Each row was made from one walk, in order. Every step used is in the known rows, and no mark comes twice. Write each row's walk.
Known rows:
totud-guket-lakad-tuten-penop: 0.06; -1.34; -3.75; 2.02; -2.15; 3.95; -1.74; 0.03; -2.40; -0.52; -4.89; 2.84; 0.06; 0.88; 1.31; -1.06; 0.07; 2.92; -1.33; -0.80
totud-gela-zetu-guket-lakad: 0.52; 0.71; -6.42; 1.86; -0.59; 2.18; -0.96; -1.05; -4.94; -0.70; -3.05; -1.56; 0.91; -2.18; 0.23; 1.53; 0.83; 2.62; -0.27; -1.37
guket-lakad-gela-zetu-tuten: 0.30; -0.44; -3.54; 0.80; -0.22; 4.22; -0.89; 0.26; -4.52; -0.39; -2.96; 0.27; 1.15; -1.24; -1.01; 0.82; -0.86; -1.04; -1.50; -3.70
zetu-guket-lakad-tuten-penop: 0.09; -2.18; -3.77; 3.16; -1.45; 5.17; -0.65; -0.28; -3.76; -1.57; -4.66; -0.05; 1.87; 0.18; -0.76; 0.80; -0.85; 0.56; -2.37; -0.38
tuten-penop: 0.43; -0.65; 0.40; 0.90; 1.32; 0.85; -0.38; 0.01; -2.56; -1.41; -0.86; -0.36; -0.02; 0.37; -0.54; 0.38; -0.72; 0.19; 0.18; 0.41
totud-guket-zetu-tuten-lakad-gela: 2.71; -0.99; -3.01; 1.73; -0.07; 3.30; -0.59; -0.02; -3.28; 0.40; -5.01; -0.12; 0.38; -2.09; 0.17; -1.12; -1.87; 3.18; -1.95; -1.41
tuten-lakad-gela-zetu-guket-totud: 3.86; -0.17; -4.19; 0.87; 0.45; 0.81; 0.64; -0.75; -4.96; 1.52; -2.79; 0.61; 2.08; -2.66; 0.18; -1.27; -2.18; -0.41; -1.67; -0.83
gela-zetu-guket-lakad-tuten: -0.29; -0.22; -7.77; 1.86; -3.13; 4.45; -0.35; -0.80; -2.94; -0.39; -4.95; 0.52; 1.58; -0.75; 0.24; 1.15; 0.68; -0.07; -2.30; -1.28
penop-tuten-lakad-gela-zetu-guket: 4.19; -0.66; -2.66; 1.73; 0.03; 0.89; 0.45; -3.02; -3.95; -1.27; -4.22; -0.81; 2.64; -4.18; -0.43; -0.01; -1.64; -1.28; -1.34; -1.22
zetu-guket-lakad-gela: 1.43; -1.73; -0.31; 1.61; 2.08; 2.90; 0.02; -0.84; -2.60; -2.12; -2.66; -1.24; 1.67; -0.87; -1.75; -0.56; -1.06; -0.06; -1.34; -1.90
penop-tuten-lakad-gela-zetu-guket-totud: 5.66; -1.19; -3.01; 0.08; -0.27; 0.40; 0.13; -2.18; -3.94; 0.95; -3.27; 0.56; 3.19; -4.53; -0.28; -1.25; -2.04; -0.75; -1.57; -0.52
zetu-tuten-lakad-gela: 0.85; -1.28; -0.08; 2.30; -0.61; 2.11; 0.75; 0.26; -3.35; 1.70; -2.34; -0.08; 1.84; -1.84; -0.38; 0.02; -3.41; -1.24; -1.86; -2.42
guket-zetu-tuten: 0.53; -0.73; -2.56; -0.13; -0.43; 3.28; -1.02; 0.67; -1.16; -0.41; -2.24; -1.91; 0.16; -0.83; -0.87; 1.46; -0.08; 1.59; -1.39; -0.03
tuten-lakad-gela-zetu-guket: 2.53; 0.23; -3.73; 2.50; 0.63; 1.44; 1.30; -1.51; -5.12; -0.73; -3.73; -0.98; 1.57; -2.57; -0.34; 0.01; -2.03; -1.09; -1.40; -1.41
totud-tuten-lakad-gela-zetu: 2.23; 1.36; -4.90; 2.49; -0.88; -0.45; 2.42; -1.12; -4.41; 2.20; -3.11; 0.18; -0.54; -1.86; 0.66; -0.65; -2.82; 0.45; 0.35; -2.71
lakad-gela: 0.43; -0.59; 0.86; -0.47; 2.25; -0.30; 0.91; 0.34; -1.57; -0.44; -0.11; -0.67; 0.66; -0.18; -0.69; -0.60; -1.28; -1.25; -0.09; -1.10
lakad-gela-zetu-tuten: 0.79; 0.32; -2.46; -0.40; -0.13; 2.43; -0.78; 1.12; -3.50; 0.47; -2.02; -1.16; 0.97; -1.54; -1.62; 0.84; -1.03; -1.98; -0.54; -1.80
lakad-tuten: -1.54; -0.35; -2.85; 0.02; -2.48; 0.86; 0.95; 1.03; 0.26; 1.56; -1.35; 0.97; 1.03; 0.27; 0.58; 0.64; -0.26; -0.80; -1.06; -0.07
guket-zetu-tuten-lakad: 0.75; -0.86; -3.36; 2.24; -1.45; 3.40; 0.42; -0.41; -2.93; 0.55; -3.31; -0.63; 0.66; -1.88; 0.83; 1.23; -1.84; 1.65; -2.52; -0.97
penop-tuten-lakad-gela: 2.31; -1.58; 0.85; 0.95; 0.70; -0.93; 1.67; -2.32; -2.07; 0.03; -1.74; 0.97; 2.19; -2.98; 0.70; -0.62; -2.47; -1.39; -1.10; -1.91
gela-zetu: 0.32; 1.30; -3.51; -0.39; -0.50; 0.32; -0.29; -0.37; -1.79; -0.33; -1.00; 0.30; -0.36; -0.45; 0.52; 0.67; 0.82; -0.45; 0.20; -0.55
penop-tuten: 1.69; -0.84; 1.12; -0.87; -0.65; -0.65; -0.68; -1.46; 0.99; -0.72; -0.50; 0.08; 1.08; -1.65; -0.13; 0.07; 0.08; -0.27; 0.01; 0.12

Write each row's walk:
4.37; -0.18; -2.67; 2.89; -3.03; 0.57; 0.38; -0.57; -1.10; 4.17; -2.88; 0.12; 0.41; -2.09; -0.45; -2.19; -2.96; 3.16; -0.67; 0.47 -> zetu-guket-totud-tuten-lakad
-0.14; -0.37; -8.81; 2.88; -1.60; 3.84; -0.62; -0.17; -7.22; -0.63; -5.21; -0.99; 1.88; -1.58; 0.63; 2.33; -0.10; 2.16; -1.26; -1.15 -> totud-gela-zetu-guket-lakad-tuten-penop
0.23; 0.11; -3.71; 0.21; 1.87; 1.50; 0.45; -0.92; -4.46; -1.45; -1.87; 0.99; 0.45; -0.50; 0.51; 0.11; -0.03; -0.74; -0.71; -3.48 -> guket-lakad-gela-zetu
1.30; 0.18; -4.83; 1.84; -0.62; 3.49; -1.24; -1.79; -2.94; -1.95; -3.51; -0.37; 0.60; -1.27; -0.49; 0.69; 0.89; 0.72; -1.16; -1.19 -> gela-zetu-guket-lakad
-0.85; -1.12; -2.60; 0.92; -1.28; 1.71; 0.38; 1.01; -2.37; 0.21; -2.11; 0.60; 1.05; 0.75; 0.19; 0.91; -1.01; -0.65; -1.00; 0.39 -> lakad-tuten-penop
0.69; 0.56; -4.50; 2.41; -3.37; 2.87; -0.31; -0.40; -3.55; 1.81; -3.26; 0.74; 0.80; -2.13; 0.82; 1.32; -1.46; -0.65; -1.67; -1.55 -> gela-zetu-tuten-lakad
0.80; 0.03; -2.06; -1.45; 0.07; -2.05; -0.31; 1.57; -1.77; 3.27; 1.50; 0.22; 0.74; -1.26; 1.09; -0.61; -0.39; 2.66; 0.80; 0.34 -> guket-totud-gela
2.10; -0.42; -2.80; -0.02; -1.42; 3.77; -2.92; 0.75; -0.09; -0.28; -3.85; -1.01; -0.92; -0.97; -0.53; -0.42; 0.89; 4.25; -0.78; 0.75 -> totud-guket-zetu-tuten
3.60; 1.07; -4.72; 3.78; -0.87; 1.15; 1.48; -1.48; -4.35; 1.32; -4.80; -1.80; 0.13; -2.64; -1.16; -0.74; -3.02; 0.94; -0.10; -1.59 -> totud-tuten-lakad-gela-zetu-guket
2.63; -0.24; -2.43; 0.43; 0.11; -0.71; 1.26; -2.59; -4.00; -0.42; -2.71; 1.06; 1.84; -3.47; 1.17; 0.03; -1.56; -1.90; -0.94; -2.30 -> penop-tuten-lakad-gela-zetu
4.45; 1.35; -5.11; 0.41; -2.64; 0.93; -1.33; 0.14; -1.07; 3.03; -2.60; -1.01; -0.51; -1.52; -1.73; -1.32; -0.44; 2.60; 0.77; 1.11 -> gela-zetu-guket-totud-tuten
1.00; -1.12; -3.19; 1.71; 1.11; 4.86; -1.25; 0.16; -7.07; -1.79; -3.95; -0.23; 1.25; -0.96; -1.44; 1.17; -1.53; -0.84; -1.45; -3.31 -> guket-lakad-gela-zetu-tuten-penop
2.28; -0.85; -3.25; 1.76; 0.20; 5.45; -3.22; 0.22; -5.99; -1.74; -5.53; 0.78; 0.12; -0.95; -1.12; -0.82; -0.56; 1.63; -0.85; -2.47 -> totud-guket-lakad-gela-zetu-tuten-penop
-0.93; 0.21; -9.15; 1.85; -2.99; 3.08; -0.18; -0.25; -4.81; 0.75; -4.43; -0.56; 1.91; -2.01; 0.90; 1.87; 0.61; 1.73; -1.23; -1.56 -> totud-gela-zetu-guket-lakad-tuten
0.47; 0.86; -3.45; 0.19; -2.37; 2.68; -1.59; 0.74; -1.95; 0.81; -1.87; -0.48; 0.39; -1.28; -0.78; 1.40; 0.09; -0.74; -0.49; -0.65 -> gela-zetu-tuten
1.86; 1.00; -3.60; 0.78; -0.70; 1.84; -1.02; -0.80; -1.76; -1.06; -2.57; -1.77; 0.42; -1.19; -1.17; 0.77; 0.68; -0.29; -0.26; 0.76 -> gela-zetu-guket
1.25; -1.52; -2.52; 1.64; 0.82; 2.96; 1.14; -0.07; -4.29; 0.24; -3.22; -1.27; 1.30; -2.10; -0.08; 0.61; -2.84; 0.63; -2.55; -2.13 -> guket-zetu-tuten-lakad-gela
1.80; 0.19; -5.04; -0.30; -1.13; 1.57; -2.33; 2.28; -6.39; 2.74; -1.42; -0.76; 1.16; -2.06; -0.08; 1.16; -0.86; 2.18; 0.41; 0.20 -> guket-totud-gela-zetu-tuten-penop
3.04; -0.83; -0.44; -0.45; -0.41; 1.03; -1.40; 0.54; -0.07; 1.23; -0.73; -0.61; 1.16; -1.06; -1.35; -1.20; -0.51; 1.23; -0.66; 1.75 -> zetu-guket-totud
1.95; 0.18; -2.81; -0.60; 0.45; 1.30; -1.60; -0.44; 0.02; -1.25; -2.73; -0.17; -1.74; -0.27; 0.83; -1.10; 1.62; 4.43; -0.02; 1.05 -> totud-guket-zetu
1.37; 0.56; -6.50; 0.92; -3.18; 0.70; -0.58; 1.09; -5.32; 4.81; -1.69; 1.13; 1.66; -3.44; 2.08; 0.71; -1.68; 1.96; -0.83; -1.18 -> guket-totud-gela-zetu-tuten-lakad
2.62; -0.91; -2.43; 0.93; -0.24; 4.64; -3.41; 0.74; -2.58; -1.60; -4.84; -1.42; -0.95; -0.51; -0.96; -0.22; 0.03; 4.29; -0.83; 1.15 -> totud-guket-zetu-tuten-penop
1.87; 0.07; -3.83; 0.63; -1.07; 4.61; -2.75; 0.21; -3.57; -0.19; -4.79; 1.02; 0.04; -1.45; -0.66; -1.11; 0.08; 1.53; -0.93; -2.80 -> totud-guket-lakad-gela-zetu-tuten
2.30; -0.31; -2.15; -0.43; -0.17; -0.57; -1.10; 1.06; -1.78; 2.42; -0.32; -1.83; 1.55; -2.15; -0.66; -0.53; -0.32; 2.95; 0.33; 1.39 -> zetu-guket-totud-gela
2.69; 0.47; -1.58; -0.42; -1.91; -0.89; -0.25; 0.94; 0.67; 4.06; 0.06; 0.79; -0.99; -0.29; -0.48; -1.94; -1.14; 2.78; 0.91; 0.32 -> guket-totud-tuten
